What can hang from each mark
sudo: mezu
delem: mezu supira
gigel: negi supira
losaz: buges
fesi: mezu rodug
supira: delem ditog gigel
rodug: fesi
buges: losaz negi
mezu: fesi sudo
negi: buges gigel
ditog: nepubak

Every row comes from one small tree of marks. The marks that hang from a mark follow it in brackets, in alphabetical order. Every link used is in the known rows. Which tree was each row made from?
Known rows
buges[negi]: [ 33  14  24  -4   9 -35  35 -10 -38   3  20  -2  24 -43   8   4 -14  15
  -3 -13  17   4   4 -27  11  31   9  -3  39  -2]
negi[gigel]: [  3  22  37   2  -3 -33  48 -21 -36 -29  10   6  14  12  -9 -14  -7  26
   1 -20  28  11  23  -5  23  26   4   8  27  -4]
buges[losaz negi]: [ 28  18  28 -23  12 -48  38   2 -45   1   9 -17  17 -52  16  -4 -13   1
  -4 -14  18  -8 -13 -42  10  19  21   7  25  -9]
losaz[buges[negi]]: [ 53  18  40  -3  11 -30  32 -21 -42  16  10 -14  24 -33   0  17 -15  21
  -4 -11  15  15  -7 -23  16   4   0 -28  25  10]
sudo[mezu]: [  9  37  52  12  -7 -26  42   3 -13 -19   5 -32  17 -10 -16 -18 -18  34
 -19 -17  25  15  21 -28 -14  32  29 -22  26 -10]
losaz[buges[negi[gigel[supira[delem]]]]]: [ 56   9  15  -6 -22 -27  26 -27 -32  14  19 -11  26 -22  12  22  -7  11
   4   3  16  13  -3   5  20   2  -9 -22  17  16]
delem[mezu[fesi] supira[gigel[negi]]]: [-20  51  -8 -14  49 -14  -5 -24  -4 -19 -36   2 -27 -13  29 -18  13   1
  -3 -39 -15  10  36 -36 -40  50  -3 -31  51 -10]
supira[delem[mezu[fesi]]]: [  9  13  54  -3  28   2  13  -4 -19  -5   1 -13  19 -16  25  15  31  -9
 -11 -22  -5  11  23 -17 -19  46   9 -15  47 -14]
supira[delem ditog gigel[negi[buges]]]: [-18  16  -3  21 -59 -13 -17 -12  25 -18  32 -11 -12 -42  53  16 -13   1
   1  23 -15  30   4  13  13 -30   4  -2  13  22]
supira[ditog gigel[negi[buges]]]: [-33  28  -2  21 -31 -23  -5 -12  16 -24  19   3 -25 -34  32  -2 -28  23
  -1   9  -2  29   6  -7  16 -27   7  -4   3  23]
delem[mezu supira[ditog gigel[negi[buges]]]]: [-28  59 -40 -10  15 -18  -2 -28   6 -15 -24   5 -46 -21  31  -1  -9  13
  -7 -18 -23  26  23 -24 -22  16  13 -25  25   4]
rodug[fesi[mezu[sudo]]]: [ 34  40  68  -7  22 -34  35   2  -3  -9 -14   4   1 -19   8 -20   6  18
 -21 -21  18 -15   7 -47   4  20  16 -27  25  -1]
supira[delem[mezu[fesi sudo]] ditog[nepubak]]: [-42  -5  21   0  10  20  11  26 -17  -7  -5   9   3 -27  53  14  46 -11
  -4 -25 -19  37  -4 -12 -11 -33  10 -29  27  19]
rodug[fesi]: [ 39  42  63  15  28 -28  57 -18  -7 -24 -10 -16  -1 -11  -9   6  -1  24
  -9  -5  25   3  31 -44  14  29  11 -16  28  -6]
supira[delem[mezu]]: [ 27  21  48  -6   1 -11  20 -15 -19  -6  13 -16  22 -21  12  18  15  -4
 -17 -18 -10  12  24 -14  -9  54  20 -11  47 -15]
buges[losaz negi[gigel]]: [ 11  12  19 -24   5 -58  45  -7 -57 -11   1   1  15 -35  18  -8  -8   2
   1 -15  31  -8 -11 -18  21  11   8  17  21   2]
ditog[nepubak]: [ 18  14  40  17   9 -19  49  -1 -16 -29  18 -11   8 -13  -9 -17  -3  22
   1 -21   3  34  13 -44  21  -7   3 -19  36  -9]
negi[buges gigel]: [  2  18  11  21   0 -21  48 -31 -23 -37  14  12  -2  17  -9   5 -21  36
   6   3  32   9   9   4  29   1 -17  -3  11   1]
buges[losaz negi[gigel[supira[ditog]]]]: [ -3  12 -11 -29 -18 -45  42   4 -36   0   9  -3   2 -40  32  -5 -11   2
   4  -6  25   3  -9 -13  22  -3  17  18   2   8]
gigel[negi[buges[losaz]] supira[ditog[nepubak]]]: [ -9  22 -55   3 -37 -14  10  -6  51  -2  29 -38 -29 -38   5  -9 -23  25
   9  27 -14  25 -12 -38  21 -27  10 -25 -16   5]
losaz[buges[negi[gigel[supira[ditog[nepubak]]]]]]: [ 24   7   2  -1 -11 -27  33 -14 -31   8   9  -1   9 -25  15  13  -9  22
   9  -7  15  34  -8  -5  29 -38  -7 -24   4  30]
mezu[fesi]: [ -5  15  59   7  44   3  32   8 -20 -18  -2 -10  14  -8  11 -13  12  23
   2 -23  18  13  23 -38  -4  19   0  -8  35 -12]
supira[ditog[nepubak]]: [-21  18  28  13  -2 -11  42  13 -12 -20   8  -6  -3 -20  16  -8  -3  27
   7 -18  -1  52  10 -32  24 -35  21  -3  17   9]
rodug[fesi[mezu]]: [ 38  48  79   2  33 -41  38  -7   6 -12 -22 -10  -2 -18   3 -16  -2  22
 -17 -19  19   0  21 -52  11  27  15  -7  30  -8]
delem[mezu[fesi[rodug] sudo] supira[gigel]]: [-32  41   7 -16  51   1   7  -1 -26 -21 -20  37 -16  14  47 -11  34  -7
 -22 -41  -3   0  33 -37 -44  55 -17 -40  45  -6]
delem[mezu[sudo] supira[ditog[nepubak]]]: [-30  44 -27 -27  27  -3  33   3 -27 -11 -24  15 -22  -8  28  -7  19   9
  -7 -43 -23  28   8 -37 -23   1  24 -46  29   3]
sudo[mezu[fesi]]: [-16  27  58  14  25  -9  34  16 -12 -18 -12 -28  14  -6  -2 -22   3  29
 -12 -23  29  15  22 -33 -25  21  11 -23  27  -6]
negi[buges]: [ 21  22  22  23  11 -11  42 -17  -8 -25  21  -8   0  -3  -7  11 -24  36
  -3   7  15  12   8 -25  15   9  -5 -17  16 -14]
fesi[mezu rodug]: [ 17  39  77  -2  14 -38   6   2  10   8  15   8  19  -1   4 -31  -2  16
 -28 -19  10   6  23 -55  12  63   4  17  37 -19]

Write each row's tree
[ 17  31  -5   2  -8 -31  11 -28  16  -9  21 -31  -6 -31 -20  -8 -26  25
   2  14   2  -2 -12 -38  16  22   8 -16  14 -11]	gigel[negi[buges[losaz]]]
[  8  26  11  21 -22 -32   0 -28  13 -32  31  -1 -10 -25  10  -9 -32  19
  -7   5   2  10  12 -16  10   8 -10 -18  23   5]	supira[gigel[negi[buges]]]
[ -5   7   0   1 -49 -14  40  -2  -2 -21  25  -8   5  -1  22  -4   6  13
  11   0   7  35  19   7  26 -14   6   3  11  10]	negi[gigel[supira[delem ditog[nepubak]]]]
[ -7  20  13   7   5 -33  52 -21 -28 -39   3   2  -8   9  -2   0 -20  23
   7   2  33   2  -3  -7  30  -9  -9   3   0  -6]	negi[buges[losaz] gigel]
[ -1  25 -34  -3 -43 -14   7  -9  44   6  34 -35  -9 -36   0 -21 -13  28
   5   9 -17  32  10 -37  17   1  23 -19   7   7]	gigel[negi supira[ditog[nepubak]]]
[ -4   5 -12 -22 -15 -47  45   8 -33  -6   7  -3  -1 -41  31  -8  -7   1
   9  -8  20  13 -14 -20  27 -25   8  12   3  11]	buges[losaz negi[gigel[supira[ditog[nepubak]]]]]
[-32  51  -7  -8  26 -19  25  -5 -16 -29 -32   9 -35 -12  41 -10   4   6
  -5 -43 -21  44  31 -34 -18  -7  11 -22  32   3]	delem[mezu supira[ditog[nepubak] gigel]]
[ 28  14   7  -6 -12 -27  30 -19 -35  13   7  -4  12 -23  13  17 -13  24
   5  -2  21  23  -3   1  23 -17  -1 -15   3  24]	losaz[buges[negi[gigel[supira[ditog]]]]]
[-54  32 -20 -23  57  15  25  15 -26  -9 -42  20 -24  -4  43 -13  39   5
   1 -47 -17  29   7 -38 -33 -10  11 -50  31   7]	delem[mezu[fesi sudo] supira[ditog[nepubak]]]
[-14  11   1 -21 -22  20  11  18   6   6  16 -11   4 -19  51  15  26  -1
 -13  -5 -14  20  17 -10 -18  13  21 -27   9   4]	gigel[supira[delem[mezu[fesi sudo]] ditog]]
[  7  15 -14  -9 -23 -18  36 -22  -5 -24  14 -11 -11   5  15  16  -6   4
  -1  13  13   0   4   5  14  10  -9  -8  -5  -9]	negi[buges[losaz] gigel[supira[delem[mezu]]]]
[ 30  26 -38 -15 -34 -11  -8 -31  45   9  34 -44  -8 -38   5  12  -8   0
 -10  27 -22  -6  -2 -22  -5  43  11 -33   8 -14]	gigel[negi[buges[losaz]] supira[delem[mezu]]]
[  3  19 -11  -1 -18 -25  50 -15  -6 -31  18  -7 -14  10   3  -1 -24  27
   4  14  30   0   4  -7  26  -4 -11  -3 -14 -10]	negi[buges[losaz] gigel[supira]]
[-16  16 -25  12 -27  -9  44 -18   1 -27  19   7 -16  12  11  10 -23  38
   7  17  24  21  13   7  30 -16 -10  -4 -14  10]	negi[buges gigel[supira[ditog]]]
[-11  22  35  -6  -5  -3  16   0 -14   2   1 -12   7 -29  36  25  17  -1
 -10 -15 -14  32  19  -6  -4  16  35   5  26   2]	supira[delem[mezu] ditog]
[ 18  10  15 -20 -13  15  15   3   2   1  27 -15  15 -16  32   8  23  -5
 -18  -6  -8   1  23 -18 -23  46   9 -38  26 -10]	gigel[supira[delem[mezu[fesi sudo]]]]
[  3  61 -29 -11  24 -24   3 -42   4 -21 -16   0 -34 -11  13  -4 -11  11
  -9 -21 -19   7  28 -29 -26  49   0 -34  41 -10]	delem[mezu supira[gigel[negi[buges]]]]
[ -4  16   5  -6 -48 -12  36  -7  -5 -15  23 -10   8   2  24   2   0  15
   5   3  10  23  25  13  20   8  12   8   9   5]	negi[gigel[supira[delem ditog]]]
[-44  18  17   3 -14  -6 -33  -2  13  -8  -2  -1 -12 -46  64   9  21 -14
  -7 -10 -21  30  16   3 -18  -1  11  -5  29  22]	supira[delem[mezu[fesi]] ditog gigel[negi]]
[ 42  14  30  -3   4 -37  35 -29 -52   7   5   0  23 -18   0  14 -13  21
   3 -11  26  13  -6  -6  23  -3  -6 -16  22  14]	losaz[buges[negi[gigel]]]
[ 20  10  -2 -30 -13 -51  42  -4 -38  -4  11  -7  10 -33  17  -7 -13   0
   3  -6  28  -8  -5 -19  17  16   7   9  10  -5]	buges[losaz negi[gigel[supira]]]
[-10  21 -25 -16 -29   6 -21  -9  44  20  19 -37  -4 -38  26   2  15   2
  -3  10 -28  20  16 -16 -14  36  25 -19  15   4]	gigel[negi supira[delem[mezu[fesi]] ditog]]
[  8  28  64 -13   0 -28   3  13   1  11  23  24  24   1  14 -33   8   9
 -35 -22  10  -8   5 -48   5  58   5  -6  33  -8]	fesi[mezu[sudo] rodug]
[ 12  15 -17  11 -20 -15  47 -27  -3 -33  27   3  -8  18  -6   6 -23  34
   5  16  28   8  19   2  25   7 -19 -11  -1  -2]	negi[buges gigel[supira]]
[-49  42 -15 -31  56  16  22  10 -31  -3 -41  15 -21  -1  43  -6  33   7
  -5 -45 -11  16  13 -34 -40  16  19 -39  28   2]	delem[mezu[fesi sudo] supira[ditog]]
[-19  29  60  20  25 -10  25  14  -2 -15  -4 -18  19   8  -3 -16  10  27
 -21 -17  34  15  30 -42 -21  46   2 -14  29  -7]	sudo[mezu[fesi[rodug]]]
[-22   4  16  -6 -17   5  17  16 -17  -7   9   6   4 -31  42  18  29 -10
  -9 -20 -22  37  -5 -10  -1 -25  24 -30  23  16]	supira[delem[mezu[sudo]] ditog[nepubak]]
[-24   5 -11  31 -60 -14 -11  -3  30 -26  31  -7 -17 -44  52   6  -6  -2
   9  20 -23  47  -2   5  23 -67  -9 -15  16  30]	supira[delem ditog[nepubak] gigel[negi[buges]]]
[-41  42 -21 -18  12  -9  21   4 -28 -27 -23  28 -34 -12  51  -9  14   2
 -11 -46 -21  30  15 -28 -25 -16  12 -47  29  15]	delem[mezu[sudo] supira[ditog[nepubak] gigel]]
[ 17  57 -12  -7 -11 -32  16 -28   5 -23   5 -18 -13 -15  14 -25 -18  15
   5 -15 -11  11  29 -33 -10  33   6 -16  44 -12]	delem[supira[gigel[negi]]]
[ 15  20   9  -6 -50   3  25   9  17   3  37 -34   9 -23  34  10  -2  12
  -3  12 -10  28  25 -14   6   8  26  -2   7  -6]	gigel[supira[delem ditog]]
[-21  56 -32  -7 -13 -28  14 -14  11 -21  -9 -16 -36 -22  37 -13 -23  17
  11  -2 -11  21  10 -27   0 -16  11  -5  12   1]	delem[supira[ditog gigel[negi[buges[losaz]]]]]
[ -2   9  -9 -11 -39   9  21  13   9  -2  29 -10   1 -25  39  12  18   0
 -13  -3 -19  30  11 -15  -4  -6  22 -34  10   7]	gigel[supira[delem[mezu[sudo]] ditog[nepubak]]]
[ 26  17 -50 -10 -48   1 -13 -29  40  12  49 -25  -3 -30   4  15  -3   3
 -14  30 -24  -9   0 -11 -10  46   6 -55  15  -2]	gigel[negi[buges] supira[delem[mezu[sudo]]]]
[ -9   1 -29  19 -45  -2  38 -13   8 -29  28   1  -9   6  21  15  -7  22
  14  24   7  32   8  17  33 -40 -18  -9  -5  14]	negi[buges gigel[supira[delem ditog[nepubak]]]]
[-24  18   3  13 -59 -22 -14  -3  24 -17  26 -17 -18 -49  58  14 -14  -6
   3  21 -17  26  -4   7  13 -36   7   7   5  20]	supira[delem ditog gigel[negi[buges[losaz]]]]
[-19  54 -12 -13  42 -10  36 -10 -20 -12 -35  -4 -25 -11  17  -5  12  15
   0 -40 -23  42  25 -42 -15  11  25 -23  34  -8]	delem[mezu supira[ditog[nepubak]]]
[-48  43  -5  -4  74   8  22   1  -7  -6 -45  10 -24   6  28  -5  38  10
  -2 -38 -15  44  32 -54 -22  24  -2 -16  40  -4]	delem[mezu[fesi[rodug]] supira[ditog[nepubak]]]
